What can hang from each mark:
M: E W
A: E H
L: W
E: A M
V: W
Y: E
H: A M
W: M V

Every row comes from one small tree of marks. The marks that hang from a mark follow it in brackets, in alphabetical order. Every link used is in the known rows. Which tree was each row made from?
Known rows:
M[W]: [-16  -6  -9   1   4  -6  -4  -1 -20  19 -26  -1  -7   3  -7  -6  -5   0
   3  11   7  -4]
M[E[A[H]] W]: [-15  -3   5  10  16  -6  -6  -3   2  12 -19 -23 -14   0   4  25  -8  10
  19  -5  -1  17]
H[A[E] M[W]]: [-18  10   4 -25  35 -20 -20   3 -18  34  -7  22  21  35 -15 -31  18  -4
  26  19   4  -1]
A[E[M[W]]]: [  2   4  -6  18  -7 -18  24 -12  -8  11  13   5 -10   8  24  -2   0  -3
   0   7   7   9]
L[W[M[E[A[H]]] V]]: [ 21  12   3   5   5  -9   0   7  21 -23  32  -6   9 -13 -11  -5  -7   2
 -16 -10   1 -16]
Y[E[M]]: [  8  -4 -21 -12 -41  15  28 -20 -28   1 -16  13  -7   8  -1 -16   4  -4
 -16   7  -1  -6]
M[E W[V]]: [-19   6   5   0  28 -10 -17 -21   0  22 -19 -12  -2  -2  -8   5 -17  19
   6 -12  -5  13]
Y[E[A]]: [  8  -1 -22 -14 -43  33  20 -18 -36  -4 -21  21   2   4  -2 -14   5 -11
 -12   8  -1 -13]
Y[E[A[H] M[W[V]]]]: [  9 -11 -15  14 -19  33  11  -9 -22  -8   2   1   0   1  25  12  -1  -8
  -6  -7  -2   9]
L[W[M[E[A]] V]]: [ 21  17   1  -2  -3  -8   5   6  20 -17  26  -6   7 -10 -11  -9 -10   6
 -15  -6  -1 -18]
E[A[H]]: [  6 -11  -1  11 -22  22   6  10  -8 -13  -5   4   0 -10  -4   8   3 -14
   0   7   4   1]
A[H]: [ -5 -13  -3   8  -1  -4  -6  -6 -11 -11  -7  13   5 -11 -21  -9  10 -13
 -12   2  10  -6]
A[E[M[W]] H]: [  0  -8  -1  37  16 -22   6 -10  -2  -6  28   5  -2  -1  28  10  10 -12
  -2  -6  14  14]
A[E H[M[W]]]: [ -5  -5   2   7  36 -29 -21 -14   3  -2  24  27  15   2   7  -6  21 -14
   1  -3  11   3]
W[M[E[A]] V]: [  8  18  17   3  -6  22 -22  -2  32   1  17   2  -7 -15  -1   6 -11   8
  -9 -17 -16   0]
V[W[M[E[A[H]]]]]: [-12  -4   7 -16   5   4  -4  16   9 -25  -7  -6  11  -8  10   1   7   3
 -14  -9  -5 -26]
E[A]: [  7  -3  -5  -3 -38  24  17   9 -12  -2 -16   4  -5  -4  -7   1  -3  -8
   3  15   0  -4]
L[W[M[E[A]]]]: [ 20  14  -2  -8 -15 -18  20  13  16 -14  12 -10  -7  -2 -15 -10  -3   4
  -9   7   5 -21]
Y[E[A[H] M[W]]]: [  8 -11 -17  11 -26  27  19  -5 -23  -6  -5  -1  -7   5  23  12   3  -9
  -2  -1   1   7]
L[W[M]]: [ 19  10  -8  -8 -17 -19  17  15   6 -15  14   0  -1  -3 -19 -23   1  -3
 -18  11   9 -31]

Write each row's tree:
[  1  -7   1  40  22 -16   0 -14  -1  -7  34   8   5  -6  30  10   6 -11
  -6 -11  11  16]	A[E[M[W[V]]] H]
[  9 -10  -2  20 -29  19  25  26   2   6  -4 -27 -23   4  26  27 -14   1
  18  12  -1  22]	E[A M[W]]
[  1   2  10 -43  -3 -11  -6  -3  19  11 -16  10  -2   7 -30  -9   5   8
  15  10 -12   4]	H[M[E[A]]]
[  9  -5 -17   5 -31  34  20  -9 -25  -1  -6   1  -5   5  22   6  -5  -3
  -5   0  -5   6]	Y[E[A M[W[V]]]]
[-11   1   7 -24  -4   5   2  15   8 -19 -12  -6   8  -4   8  -3   4   7
 -13  -5  -7 -28]	V[W[M[E[A]]]]
[-11 -11   7 -11  31 -23 -27  -5  12   1  -5   7   5  -2 -22  -1  12  -1
   7  -2   2   6]	A[H[M[E W]]]
[-11 -10   9  -7  37 -18 -34  -9  13  -1   0   9  11  -6 -20  -1   9  -1
   3  -9   0   8]	A[H[M[E W[V]]]]
[  9 -17   4  37  -4  24   5  23   8  -8  17 -23  -9  -9  31  38 -12  -4
  11  -4   0  29]	E[A[H] M[W[V]]]
[  8 -18   2  33 -13  16  14  27   5  -6   8 -27 -18  -3  29  37  -7  -5
  15   4   3  26]	E[A[H] M[W]]
[-15   1   5 -26   1  -3   0  10   5 -17 -15  -2   9  -3   2 -10   6   7
 -17  -5  -5 -31]	V[W[M[E]]]
[  2  18  15  -2   0  11 -26 -10  30   5  15   8  -6 -15 -10  -5  -9  10
 -16 -18 -13  -4]	W[M[E] V]
[ 17  17   1  -5   2 -16   4   1  17 -14  23  -2   8 -10 -19 -17  -8   7
 -19  -6   1 -20]	L[W[M[E] V]]
[ -6   1  11 -29  24  -8 -27  -3  20  17 -10   3   5   4 -15   1  -4  12
  19   0 -12  12]	H[M[E[A] W[V]]]
[-11  10  -2   6   2  -6  16  -1 -32  24  -7   5   6  27   0 -21   7  -5
  14  15   7   3]	H[A[E[M[W]]]]
[-24   9  11 -40  36 -21 -25   4  -6  39 -31   2  10  33 -36 -24  10  12
  33  14  -6   6]	H[A M[E W]]
[-12   5   6   7  18   6 -11 -10   3  16 -15 -18  -4  -3   5  21 -20  16
  15 -11  -8  18]	M[E[A] W[V]]
